Each row was made from one small tree. The marks that hang from a mark follow it in brackets, in the order of their numbers. Every link used is in the known rows. Write each row's tree.
Known rows:
K327[K71 K392[K456] K721]: -0.95 -2.25 +0.64 +1.76 -2.16 +2.50 -0.75 +0.38 -1.01 +2.33 +0.26 -3.11
 -2.01 +0.12 +2.16 -0.70 -0.75
K721[K327[K71]]: -2.56 -3.22 +1.49 +0.94 -2.45 +1.08 +1.64 -1.05 +0.32 +1.10 -0.93 -1.45
 -0.86 +1.53 +1.16 +1.85 +2.45
K327[K71[K674]]: -0.64 -2.88 +0.68 +0.44 -1.75 +2.19 +3.38 +2.23 -0.11 +1.70 +0.51 -2.70
 -0.40 +1.73 +0.00 +0.45 -0.25
K721[K327[K71 K392[K456]]]: -2.56 -3.17 +1.15 +1.36 -2.23 +0.80 +0.78 -1.37 +0.02 +1.51 -0.82 -1.24
 -0.38 +1.09 +0.00 +1.15 +1.87
K392[K327[K71 K721] K456 K674]: -0.55 -1.64 -1.06 +2.17 -1.58 +1.66 -0.52 +0.16 -0.01 +0.38 -1.17 -1.09
 -2.68 +0.91 -4.69 -0.30 -0.49
K392[K327 K456[K71 K721] K674]: -2.07 -3.01 -3.32 +1.59 +0.22 -0.87 +0.24 -1.00 +0.58 +1.46 -2.20 -0.39
 -0.47 +2.38 -7.28 -1.04 -0.73
K71[K674]: +0.01 -3.59 -0.23 -0.91 -1.04 +3.52 +4.69 +2.00 +1.00 +1.71 -1.06 -2.46
 -0.91 +1.97 -0.62 +0.41 +0.20
K456[K392[K674] K721[K327]]: -2.57 -2.73 -1.17 -2.05 -0.19 -2.19 +1.94 -2.63 +0.67 +0.70 -1.22 -2.37
 +0.07 +0.15 -1.15 +0.33 -0.02
K456[K71 K279[K327]]: -0.48 -4.01 -1.79 -1.25 +0.07 +0.51 +1.95 +1.34 +0.87 +2.07 -2.12 -1.74
 -0.56 +2.58 -0.37 +3.07 -1.58
K392[K456[K71]]: -1.50 -4.03 -1.09 +0.28 +0.21 +2.37 +0.74 +0.21 +0.27 +2.13 -1.67 -0.27
 -0.61 +2.22 -0.34 +0.60 +0.33
K721[K327[K71 K392[K456 K674]]]: -2.39 -3.07 +0.37 +1.74 -1.77 +0.38 +0.86 -0.97 +0.19 +1.23 -0.60 -0.91
 -0.32 +0.46 -2.06 +0.60 +1.80
K721[K327[K71 K392[K456[K279] K674]]]: -2.41 -3.04 -0.04 +1.29 -1.87 -0.06 +0.80 -1.02 +0.28 +0.92 -1.20 -1.00
 -0.30 +0.65 -2.56 +1.30 +1.83
K456[K279 K392 K721]: -1.37 -2.39 -2.49 -4.11 -0.76 -2.69 +1.88 -1.76 +0.31 +0.34 -2.81 -3.26
 +0.19 +1.53 -0.46 +2.28 -1.40
K279[K327[K392[K456[K71] K674] K721]]: +0.97 -3.12 -0.67 +0.26 +0.15 +2.78 +0.59 +0.61 +0.17 +2.12 -0.39 -1.87
 -2.79 -0.26 -0.89 +0.29 -2.00
K456[K71[K674] K279 K392 K721[K327]]: -3.65 -4.04 -1.30 -3.39 +0.71 -2.55 +3.01 -1.04 +1.46 +2.47 -2.37 -3.91
 +1.48 +2.69 +1.37 +2.27 -1.29
K279[K327[K71[K674] K392]]: +1.22 -2.84 +0.57 +0.00 -1.10 +1.89 +2.93 +1.78 -0.24 +2.03 +1.01 -2.63
 -1.07 +0.69 -1.36 +0.92 -2.37
K456[K71[K674] K279 K392[K327[K721]]]: -0.99 -2.86 -0.93 -2.88 -0.54 +0.34 +2.72 +2.05 +1.43 +2.56 -1.91 -4.09
 +0.14 +2.65 +2.58 +2.26 -3.93
K327[K71 K392[K456 K674] K721]: -0.79 -2.08 -0.33 +2.18 -1.49 +1.95 -0.64 +0.87 -0.74 +1.93 +0.56 -2.65
 -1.97 -0.74 -0.64 -1.40 -0.84

Which tree is each row?
-0.58 -3.33 -2.23 -1.56 -0.07 +0.23 +0.66 -1.94 +0.09 +0.07 -3.33 -0.98
 -1.85 +2.04 -3.91 +2.31 +0.66 : K392[K456[K279[K327] K721]]
-0.45 -2.12 -1.54 -3.94 -0.41 -3.02 +1.66 -1.42 -0.19 +0.28 -1.51 -3.54
 -0.33 +1.07 -0.95 +3.05 -2.68 : K456[K279[K327[K71]] K392 K721]
-0.17 -2.44 -2.06 -4.49 -0.17 -2.50 +1.97 -1.77 +0.23 +0.21 -2.34 -3.26
 -0.63 +1.14 -0.94 +3.09 -2.42 : K456[K279[K327] K392 K721]
-0.26 -2.30 -1.37 -4.14 -0.18 -2.56 +2.47 -0.87 +0.03 +0.52 -1.37 -3.92
 -0.25 +1.25 -1.12 +2.92 -2.84 : K456[K279[K327[K71[K674]]] K392 K721]
+0.90 -1.90 +0.00 -3.60 -1.04 +0.17 +1.46 +0.62 +0.13 +0.34 -1.08 -3.34
 -1.67 +0.31 +2.30 +3.75 -2.94 : K456[K279[K327[K71 K721]] K392]
-0.27 -2.92 -2.35 +0.84 -0.74 +1.22 +1.16 +0.50 +0.13 +1.49 -1.01 -0.65
 -0.35 +0.11 -4.61 -0.95 -0.41 : K327[K392[K456 K674]]
-0.63 -2.17 -1.17 +1.90 -1.93 -0.13 +1.57 +1.71 -0.61 +1.99 +1.15 -2.12
 +0.51 -0.07 -3.33 -1.15 -1.31 : K327[K71 K392[K674]]
-0.63 -2.54 +1.00 +1.36 -1.70 +3.43 +0.89 +1.49 -0.55 +2.67 +0.56 -3.86
 -1.90 +0.44 +1.81 -0.98 -1.02 : K327[K71[K674] K392[K456] K721]
-1.25 -4.18 -1.66 -0.86 +0.42 +2.07 +1.84 +0.99 +0.87 +1.69 -2.72 -1.00
 -0.53 +2.78 -1.68 +1.75 +0.18 : K392[K456[K71[K674] K279]]
-0.13 -2.46 -1.29 +0.99 -1.63 +2.50 +0.89 +0.78 +0.25 +2.12 -0.67 -2.94
 -2.23 -0.60 +0.09 -1.43 -0.78 : K327[K392[K674] K721]
+1.15 -2.30 +0.28 +0.72 -1.16 +1.99 +0.99 +1.15 -0.39 +1.82 +0.94 -2.77
 -2.61 -0.64 -0.45 +0.36 -2.25 : K279[K327[K71 K392[K674] K721]]
+1.09 -1.75 -1.05 -3.17 -0.36 -0.36 +1.58 +1.06 +0.37 -0.06 -0.85 -2.92
 -1.62 -0.55 -0.46 +3.06 -3.09 : K456[K279[K327[K71 K721]] K392[K674]]
-0.90 -3.43 -0.27 +0.78 -0.77 +3.64 +0.45 +0.74 +0.23 +3.30 -0.98 -2.89
 -1.93 +0.82 +2.46 -1.00 -0.94 : K327[K392[K456[K71[K674]]] K721]
-1.46 -1.94 -2.41 +1.84 -1.13 -1.11 +0.07 -1.12 -0.27 +0.18 -1.45 -0.68
 -0.93 +1.67 -8.20 -0.69 -0.26 : K392[K327[K71] K456[K721] K674]
-1.37 -2.34 -2.41 +1.28 -1.12 -1.53 +0.33 +0.09 -0.80 +1.24 -0.39 -1.80
 +0.40 +0.42 -5.77 -0.48 -0.71 : K327[K71 K392[K456[K279 K721] K674]]
-2.47 -3.99 +0.05 +0.23 -1.30 +1.27 +1.84 -0.90 +1.11 +1.88 -2.25 -1.32
 -0.22 +1.81 -0.42 +1.60 +1.70 : K721[K327[K392[K456[K71[K674] K279]]]]
